Each row comes from the steps of one walk. Every step used is in the known rows, and no mark comes twice. Write the walk behind each row, first mark first.
(in the rows, 128 means zero)
Known rows:
makuve, tonelo, vepipa: [141 102 102  91 104 125 145 118 157 142 149  58 141 140 130 101 120 134
 140  54 157  74 167 115 134 131 122 224  77 252 114  77 117 134 118 123
  92 129 136 109 185]
makin, zuba, babopi, refoz, vepipa, tonelo: [127 137 133 145 143 128 131 128 126 109 130 161 114 128 136 137 145 115
  54 144 110 167 113 127 130 137 129 152 180  47 132 145 118 125 113 128
 140 115 110 152  95]
babopi, zuba, makin, refoz, vepipa: [126 157 145 165 140 124 162 124 103 122 130 142 128 121 119 136 135 143
 188 193 109 183 109 126 124 136 135 111 153  60 121 173 132 143 161 116
 149 117 109 139  97]
tazar, makin, refoz, vepipa, tonelo, fenel: [124 155 149 131 159 120  91 136 143 108  65 167 117 146 144 110 102 125
  90 144 179 118 160 121 162 124 128  60 133 108  94 118 117 121  87 108
 130 131 144 130 147]
makuve, tazar, makin: [149 111 137 103 132 133  85 126 165 142 113 142 149 121 127 128 129 128
 146  86 157  75 125 156 125 101 111  78  84 218 153  81 131  88 110 126
 108 139 137 100 203]
makin, refoz, vepipa, tonelo, pumo: [130 151 129 116 130 143 102 139 136 111  83 188 129  79 120 120 116 133
 109 128 172 122 112 124 115 136 139 140 120 135 122 102 129 131  88 138
 123 136 135 123  62]
refoz, makin, zuba, babopi: [118 121 132 156 126 133 150 124 122 138 152  80 128 111 135 132 130 119
 158 161 102 151 136 114 134 130 139 128 117  81 123 128 130 145 152 156
 130 122 110 140  75]
makin, refoz, vepipa, tonelo, makuve, tazar: [145 157 130 116 149 108  84 131 160 113 135 215 138 150 125 121 222 142
  49 125 161 125  84 148 128 115 131 153 123 154 162 117 124  80  91  98
 127 156 176 114 128]
tazar, makin, refoz, vepipa, zuba, babopi: [125 155 136 173 141 138 136 124  92 111 110 152 109 136 126 126 119 115
 110 189  74 173 100 124 129 119 123  27 154  39 124 160 121 122 180 129
 153 124 136 138 111]
vepipa, zuba, babopi, refoz: [126 128 111 137 122 124 172 132  97 136 137 111 104 135 114 133 131 114
  92 129  64 146 139 135 107 128 126 157 168  66 121 166 120 138 185 144
 161 114 125 142 118]
makin, refoz: [124 146 134 111 118 129 126 135 127 140 159 118 130 125 125 121  91 133
 125 118 151 109 139 121 129 133 117 134 105 159 126 101 131 141 141 132
 132 129 122 121 144]
zuba, vepipa, tonelo, makuve, tazar, makin: [141 114 118  87 137 117  53 131 181 116  98 196 151 159 139 137 196 124
  72  79 170  88  87 150 144 106 137  52 117 198 173 109 140  69  61  98
  99 160 171 110 199]
makuve, tazar: [140 114 123  94 132 121  98 125 156 142 146 142 142 115 120 134 148 133
 133  80 146  78 129 161 114 113 120 173  84 214 148  83 133  96 109 124
 114 133 132 102 169]
babopi, zuba, vepipa, tonelo, pumo: [126 114 120  91 120 138 131 135 143 119  87 157 143  85 126 149 121 117
 136  89 151 104 118 132 105 143 149 147 149 126 120 134 147 125  65 134
 119 129 121 131  88]
refoz, makin, zuba: [120 117 149 148 127 134 141 127 123 145 159  92 138 107 126 123 114 135
 194 152 137 127 137 115 135 133 123 157 101 137 124 120 134 147 127 146
 132 126 115 122  94]
zuba, vepipa: [118 115 114 108 127 127  97 120 126 118 156 138 136 124 130 137 104 125
 122 102 146  96 115 132 130 138 142 144 113 174 125 108 146 125 107 117
 111 129 113 125 151]
babopi, zuba, vepipa, tonelo, makuve: [126 120 120  91 132 109 138 137 140 119 142 163 141 158 127 131 171 125
  74  85 149 108 103 132 127 142 140 156 154 146 141 154 143 126  69 108
 123 142 146 140 152]
tonelo, makuve: [140 116 125  90 119 117 131 136 129 138 162 122 142 149 115 103 150 132
  84  74 157  68 118 129 131 135 136 160  93 210 131 106 136 137 117 128
 117 153 160 121 161]
tonelo, makuve, tazar: [152 114 123  88 128 108 103 128 157 140 153 148 146 146 114 118 203 138
  90  74 149  74 104 157 125 114 132 165  88 210 156 103 137  91 121 114
 119 159 173 106 167]
zuba, makin, refoz: [125 145 123 125 119 127 129 135 123 141 123 107 129 127 122 138 104 146
 180 149 138 142 143 118 130 131 129  89 100 132 125 122 127 149 152 136
 130 129 116 122 127]
tonelo, vepipa, zuba, makin, refoz: [117 142 134 136 102 131 159 135 103 143  98  77 117 160 134 132  86 150
 206 149 103 157 180 122 106 125  99 104 109 150 121 148 102 157 175 117
 125 119 143 118 152]
refoz, makin: [121 119 125 140 125 132 127 127 123 143 152 102 134 100 115 114 110 131
 176 128 149  99 148 125 122 128 130 183  89 199 122  99 133 151 117 143
 117 127 110 122 124]
babopi, refoz, makin: [127 130 127 155 120 130 138 130 121 145 151 102 120 104 111 115 125 127
 154 142 137 124 144 130 120 127 124 199 140 146 125 131 131 151 153 139
 134 122 103 127 117]
zuba, makin, refoz, vepipa: [126 154 127 158 137 126 117 120 111 119 125 151 125 121 120 130 126 145
 171 183 131 163 112 124 134 132 141 102 120 108 122 133 129 138 146 119
 131 124 117 129 102]
makuve, tazar, makin, refoz, vepipa: [141 150 147 147 146 130  72 119 150 118 118 190 134 120 130 126 150 134
 130 156 144 132  89 148 139 102 116  56 119 137 152 108 130  79 141 108
 125 134 136 105 155]
tazar, makin, zuba, babopi, refoz: [136 126 150 140 120 137 146 131 128 138 123 101 124 139 143 131 107 108
 100 137 101 150 126 118 149 121 115  35 168  50 131 149 128 127 180 149
 137 121 119 141 142]
babopi, refoz, makin, zuba, vepipa, tonelo: [113 130 129 158 134 130 113 130 137 123 140 137 119 117 143 148 140 127
 141 168 139 169 122 118 134 132 132 157 179  70 133 156 135 130 104 126
 140 122 105 138  81]
zuba, babopi, refoz, vepipa, tonelo: [131 136 107 134 141 126 120 127 129 106 122 173 111 122 131 128 146 110
  35 124 119 142 126 141 115 135 134 179 167 108 131 127 116 125 100 125
 124 119 108 152 126]
tazar, makin, zuba, babopi, refoz, vepipa: [132 132 155 168 135 140 129 119 117 113 123 144 117 131 142 127 127 110
  91 172  97 171  96 123 151 126 126  45 184  24 130 158 128 121 177 131
 139 118 112 148 119]

Which walk is each row?
[120 127 126 174 104 133 179 127 101 140 123  65  99 137 135 116 130 114
 144 155  62 166 180 129  98 124 109 183 161 108 120 165  99 153 199 126
 131 110 127 142 126] | tonelo, vepipa, zuba, babopi, refoz, makin
[123 153 120 142 141 126 106 132 127 115  99 172 122 125 124 137 121 146
 148 162 153 156 129 126 123 133 134 114 118 133 131 121 119 140  85 119
 122 125 117 130 114] | zuba, makin, refoz, vepipa, tonelo
[130 117 132 119 120 122 175 129 119 142 120  99 141 123 118 139 113 137
 204 120 120 126 145 134 114 138 130 136 119 140 122 147 130 152 130 138
 127 121 105 131 141] | babopi, zuba, makin
[156 110 135  96 126 118  91 130 163 141 122 152 155 153 124 112 182 133
 104  79 157  71 100 153 141 102 122  67  92 213 160 106 136  84 121 117
 107 158 176 105 202] | tonelo, makuve, tazar, makin
[125 156 132 148 142 122 150 130 124 116 103 166 126 122 124 142 133 144
 165 173 133 177 125 127 118 137 128 126 155  86 127 162 123 141 100 120
 136 118 111 141 105] | babopi, zuba, makin, refoz, vepipa, tonelo
[127 116 132 112 122 129 146 127 125 137 155  99 134 129 137 138 113 118
 109 116 107 126 132 120 136 136 133 116 116  98 126 115 128 138 139 149
 126 122 118 141 117] | makin, zuba, babopi
[124 124 113 147 141 128 153 117  87 113 138 150 114 126 111 126 138 118
 104 144  70 138 108 138 112 132 142 156 135  93 120 146 122 131 143 128
 141 120 129 141  99] | refoz, vepipa, zuba, babopi
[123 111 133 106 109 134 156 129 110 137 129  87 127 150 131 111  73 134
 151  81 121  86 180 136  96 131  92 180  93 234 121 114 105 151 134 118
 111 121 147 115 193] | tonelo, vepipa, zuba
[124 110 128 121 107 133 159 132 106 141  93  76 127 154 128 127  86 148
 206 112 108 118 181 134  98 128 104 138  91 207 120 134 101 157 142 117
 109 122 139 119 176] | tonelo, vepipa, zuba, makin
[119 157 135 156 143 129 136 128  89 120 148 161 114 128 109 120 117 139
 133 173 105 147 107 128 116 131 120 148 138  94 118 149 128 134 157 119
 161 123 136 124  94] | makin, refoz, vepipa, zuba
[134 107  87 115 104 121 181 117 128 135 132  48 117 155 126 117 145 121
 123  82  79 120 166 114 118 126 130 197 107 152 111 121 106 130 158 133
 120 122 144 124 146] | makuve, tonelo, vepipa, zuba, babopi
[152 104  91  86 112 134 140 124 149 145 110  92 142  80  95 114 148 134
 153  71 157  76 123 111 131 132 165 195  85 165 105  85 144 124 121 166
 125 146 137 108  66] | makuve, tonelo, pumo
[140 118 117  72 126 117 122 144 147 134 137 144 142 151 117 105 145 131
  60  54 181  65 133 129 126 134 126 172  91 236 140  96 127 139  54 129
 109 151 160 123 174] | vepipa, tonelo, makuve
[125 132 148 164 124 133 151 131 116 145 162  92 123 110 123 125 126 131
 173 167 126 152 133 118 133 129 117 170 151  86 124 150 133 146 167 143
 151 121 107 132  84] | babopi, refoz, makin, zuba
[128 126 135 131 122 129 156 129 118 139 155  97 119 130 135 137 127 115
  88 131  96 153 128 123 134 132 126 129 164  44 127 147 127 136 179 145
 147 118 113 145 109] | makin, zuba, babopi, refoz
[128 130 114 161 116 127 149 125 118 140 148  95 109 105 123 124 145 112
 120 153  96 153 144 128 121 125 138 168 156  92 124 143 129 146 175 147
 135 118 101 147 100] | zuba, babopi, refoz, makin
[127 117 141 102 131 128  91 139 148 117 114 157 148 170 147 131 140 126
  82 106 169 115  92 114 161 130 130  21 136 138 148 133 142 111  71 119
 114 152 162 130 163] | tazar, makin, zuba, vepipa, tonelo, makuve
[111 132 138 175 129 131 122 120 117 127 164 115 122 115 137 144 140 126
 168 190 113 175 109 118 140 133 136 144 177  43 124 167 147 130 169 124
 150 121 101 136  73] | babopi, refoz, makin, zuba, vepipa
[138 105  94 118 106 122 175 120 124 144 104  45 129 154 113 124 135 152
 215 103 104 125 172 113 120 127 127 180  90 184 111 133 109 143 147 132
 119 127 147 108 143] | makuve, tonelo, vepipa, zuba, makin
[129 141 144 118 121 138 110 136 134 140 125 120 131 129 132 115  69 126
 138 122 156 109 135 116 143 119 106  40 104 164 130 103 129 135 142 137
 120 133 125 118 177] | tazar, makin, refoz
[128 111 138 100 120 155  86 138 152 119  57 155 147  95 145 147  91 121
 148 112 171 109 107 112 140 127 137  12 127 119 129 115 144 116  71 146
 110 139 134 120 101] | tazar, makin, zuba, vepipa, tonelo, pumo
[112 117 134 121 131 130 108 122 124 122 164 127 137 131 139 147 107 129
 137 125 136 121 107 120 143 141 135 116 124 115 127 123 149 124 122 123
 128 125 118 126 120] | makin, zuba, vepipa
[118 115 129 116 129 124 140 124 122 119 160 133 140 123 128 142 115 120
 141 114 122 114 114 134 123 140 135 157 148 127 121 148 150 128 120 117
 127 121 107 135 144] | babopi, zuba, vepipa
[119 156 122 163 139 129 151 124  86 113 142 152 104 130 119 128 137 122
  99 183  68 177 106 122 117 130 132 119 152  37 122 158 123 131 176 126
 163 120 132 142  80] | makin, refoz, vepipa, zuba, babopi
[119 114 147 127 131 140  93 124 131 121 132 127 144 133 148 141  87 121
 153 133 142 122 103 116 157 127 126  19 128 116 130 127 147 118 123 124
 120 130 120 123 156] | tazar, makin, zuba, vepipa
[139 117  91 130 103 121 193 120 124 140 134  52 105 159 123 118 160 120
 105 100  65 149 163 117 117 126 125 213 157  98 110 155 104 130 197 132
 140 117 139 129 136] | makuve, tonelo, vepipa, zuba, babopi, refoz
[126 139 115 130 157 107 127 131 129 105  83 156  98 139 140 122 154 110
  25 130 123 138 166 141 139 136 154 174 180  52  89 144 116 124 110 111
 139 120 125 155 113] | zuba, babopi, refoz, vepipa, tonelo, fenel
[101 122 135 138 153 116 107 128 142 115 103 117 122 131 154 143 131 130
 151 159 157 141 167 115 158 136 155 135 138  62  89 140 133 126  75 114
 136 125 127 137  74] | refoz, makin, zuba, vepipa, tonelo, fenel
[133 111 149 122 124 138 134 128 129 136 121  98 138 133 149 131  94 112
 122 118 116 124 126 116 149 125 120  21 115 103 131 117 130 131 143 153
 117 128 122 135 152] | tazar, makin, zuba, babopi
[122 156 128 128 143 127 101 132 132 111 134 185 123 119 128 120 109 136
  89 128 167 126 124 129 123 134 119 160 122 159 131 101 121 133  75 119
 124 127 120 126 127] | makin, refoz, vepipa, tonelo
[119 149 122 140 123 128 153 136  94 143 113 107 117 139 112 146 108 150
 202 167  98 163 141 122 114 126 124  89 120  89 120 159 125 149 169 138
 155 126 132 123 103] | vepipa, zuba, makin, refoz
[138 133 108 125 126 141 123 134 132 111  73 177 113  80 118 128 153 111
  52 122 126 136 118 136 109 133 151 160 169  84 122 130 126 127 113 146
 127 127 119 148  59] | zuba, babopi, refoz, vepipa, tonelo, pumo
[107 118 135 158 131 132 115 118 124 124 164 113 135 113 136 140 123 130
 190 171 130 148 110 113 144 134 143 130 129  95 126 138 148 132 131 126
 129 126 110 130  79] | refoz, makin, zuba, vepipa
[106 121 126 141 139 130 100 126 141 121 139 134 135 113 143 148 124 131
 162 152 151 146 125 116 136 136 138 140 126 119 135 123 137 130  69 129
 120 128 111 130  89] | refoz, makin, zuba, vepipa, tonelo
[145 113 156 112 135 132  98 128 162 144 120 134 152 130 139 134 127 133
 165 107 145 101 110 144 142 103 107  52  95 156 156 101 132  89 121 131
 124 134 138 102 172] | makuve, tazar, makin, zuba
[142 139 143 116 128 130  83 131 163 145 118 147 140 128 133 130 130 130
 143 123 148 113 120 143 134 100 106  46 103 163 156  97 128  87 143 123
 124 136 137 101 182] | makuve, tazar, makin, refoz
[121 111 123 117 105 132 167 127 107 135 123  78 116 153 138 119  97 116
 118  91  81 112 176 134  97 130 106 157 107 179 122 124  99 147 152 124
 109 116 139 132 177] | tonelo, vepipa, zuba, babopi
[130 126 122 115 146 129  99 127 134 112 127 183 132 115 120 117 111 128
  92  94 170  86 127 141 116 138 125 193 107 220 132  86 124 132  40 121
 106 126 117 125 153] | refoz, vepipa, tonelo
[129 136 140 161 136 127 142 120 109 115 159 138 114 126 134 133 150 116
  77 165  89 172  99 129 138 137 135 141 182  22 125 159 132 123 175 129
 150 114 110 152  85] | makin, zuba, babopi, refoz, vepipa
